(in the rows, 128 means zero)
Known rows, with every step that occurs
notiz -> vidin -> nulol -> zetep -> lober: [153 132 117 130  69 124 108  73 173  78 136 117 171 115 131  96 115 169
 172 123 104 139]
notiz -> vidin -> nulol: [141 136 122 142  91 122 118  70 137  97 142 139 169 130 122 109 125 147
 144 126 131 140]
notiz -> zetep: [121 147 121 120 113 125 119 114 139 115 110 123 153 132 111 117 131 132
 118 131 135 119]
fola -> zetep -> sidero -> ruzop: [128 106 147 107  98 107 142  92 144 138 125 143 130 150 158 142 139  98
  98 139 130 159]
zetep -> lober: [145 138 121 105 130 118 106 127 133 125 146 112 100 118 135 126 120 133
 146 137 106 120]
ruzop -> lober -> vidin -> nulol -> zetep: [109 144 149 157 104 126 158  91 168 119 146 124 188 146  97 150 122 161
 155  89 106 156]
ruzop -> lober -> vidin -> notiz -> zetep: [ 88 189 144 131 118 105 128 101 143 109 152 110 156 156  68 118 136 141
 109 121 135 132]
nulol -> zetep -> sidero -> ruzop -> lober: [115  69 178 137  88 129 144  90 186 135 128 124 148 147 120 140 129 113
 136 110 114 149]
fola -> vidin -> notiz -> zetep -> sidero -> ruzop: [ 96 116 129 100  84  87 108  59 147 111 139 139 156 146 129  96 143 110
  77 141 153 148]
sidero -> ruzop: [125 111 127 129 110 128 118 128 126 134 121 142 114 130 130 125 138 102
 111 120 147 134]
notiz -> vidin -> nulol -> zetep: [138 115 127 152  66 131 129  75 166  84 118 131 199 125 125  98 121 166
 154 115 127 149]
nulol -> zetep -> notiz -> vidin: [139 143 159 135  70 129 107  97 175  87 122 107 152 136 127  54 123 150
 143 138 120 137]
zetep -> sidero -> ruzop -> notiz -> vidin -> nulol: [124 108 152 132  61 112  98   4 164 113 132 163 173 134 119 122 129 120
 129 124 149 150]
vidin -> notiz -> zetep -> lober: [126 150 104  91  95 110  89 104 146  96 143 102 123 112 113  96 129 139
 128 153 133 118]
nulol -> zetep -> sidero -> ruzop -> notiz: [107  80 164 126  76 129 118  66 186 131 100 145 162 130 126 131 129 120
 122 113 140 145]
fola -> ruzop: [142 146 122 126 146 112 130 132 155 127 131 127 117 141 140 125 113 104
 106 121  99 141]
nulol -> zetep: [125 110 132 138 105 139 135 133 158 113 106 122 158 124 130 117 123 146
 136 114 124 137]
ruzop -> lober: [116 148 157 135 129 140 139 123 143 139 153 113 119 152  99 156 129 122
 143 116 120 136]
nulol -> zetep -> lober: [139 122 126 116 106 128 116 131 166 111 124 107 131 115 135 113 116 150
 157 127 101 128]

Rows
[137  90 130 121  53 136 122  79 176 106 131 112 159 106 149  95 118 149
 155 135 121 152]
vidin -> nulol -> zetep -> notiz
[111 187 104  87 104 100  93  94 139 100 157 109 128 137 114  94 135 143
 113 148 132 137]
fola -> vidin -> notiz -> zetep -> lober
[115  76 128 100  76  97 104  71 154 108 120 133 150 119 128  94 137 107
  89 149 153 132]
vidin -> notiz -> zetep -> sidero -> ruzop
[ 96  94 175 140  91  97 143  81 178 115 148 126 162 144 106 115 131 128
 112 110 123 150]
nulol -> zetep -> sidero -> ruzop -> lober -> vidin -> notiz
[137 198 156 111  86 118 114  91 147 102 143 115 126 164 133  80 134 128
 119 157 126 154]
fola -> zetep -> notiz -> vidin
[120 124 123 149 102 115 150  95 153 109 120 138 197 122 125 123 120 167
 140 102 115 147]
lober -> vidin -> nulol -> zetep
[133 170 100 111 113  92 111  75 139 106 140 123 165 121 110 124 121 156
 143 128 103 125]
notiz -> zetep -> lober -> vidin -> nulol
[110 185 114 111  86 101  83  44 148 118 129 149 151 127  88 136 135 130
 126 113 137 136]
sidero -> ruzop -> notiz -> zetep -> lober -> vidin -> nulol
[114 170 124 101  89 126  75  83 154 127 115 130 114 130  93 131 139 111
 122 126 146 124]
sidero -> ruzop -> notiz -> zetep -> lober
[147 100 107 116  79 130 118  92 168 106 135 114 153 101 144 127 115 159
 170 123 104 143]
vidin -> nulol -> zetep -> lober
[129  79 171 151  50 125 133  34 195 102 140 133 188 147 116 122 124 132
 151 106 118 161]
notiz -> vidin -> nulol -> zetep -> sidero -> ruzop -> lober
[125 166 118 110 134  88 109 116 125 108 163 113 114 117 117 101 126 146
 124 141 116 122]
zetep -> lober -> vidin -> notiz
[127 192 118 111 141  90 110 111 132 110 130 115 142 133 101 113 124 147
 128 130 100 113]
notiz -> zetep -> lober -> vidin
[142  57 142 142  48 112 122  40 182  92 116 147 198 124 147  97 122 138
 138 119 126 152]
notiz -> vidin -> nulol -> zetep -> sidero -> ruzop
[119 145 122 118 110  98 114 122 155  94 141 109 144 112 120  88 121 165
 134 129 112 130]
nulol -> zetep -> lober -> vidin -> notiz
[132 143 130 131  40 134  80  42 185  94 124 142 158 122 109 109 129 143
 158 112 141 150]
sidero -> ruzop -> notiz -> vidin -> nulol -> zetep -> lober
[114  59 148 126  50 131 118  30 189 126 111 156 185 114 134 143 127 128
 134 111 142 160]
vidin -> nulol -> zetep -> sidero -> ruzop -> notiz
[122 160 145 153 120 112 159  94 194 119 148 124 176 159 109 146 105 137
 133  84  80 169]
fola -> ruzop -> lober -> vidin -> nulol -> zetep
[ 99 113 170 130 115  88 134  77 148 129 170 131 132 149 104 126 136 109
 105 122 129 145]
zetep -> sidero -> ruzop -> lober -> vidin -> notiz
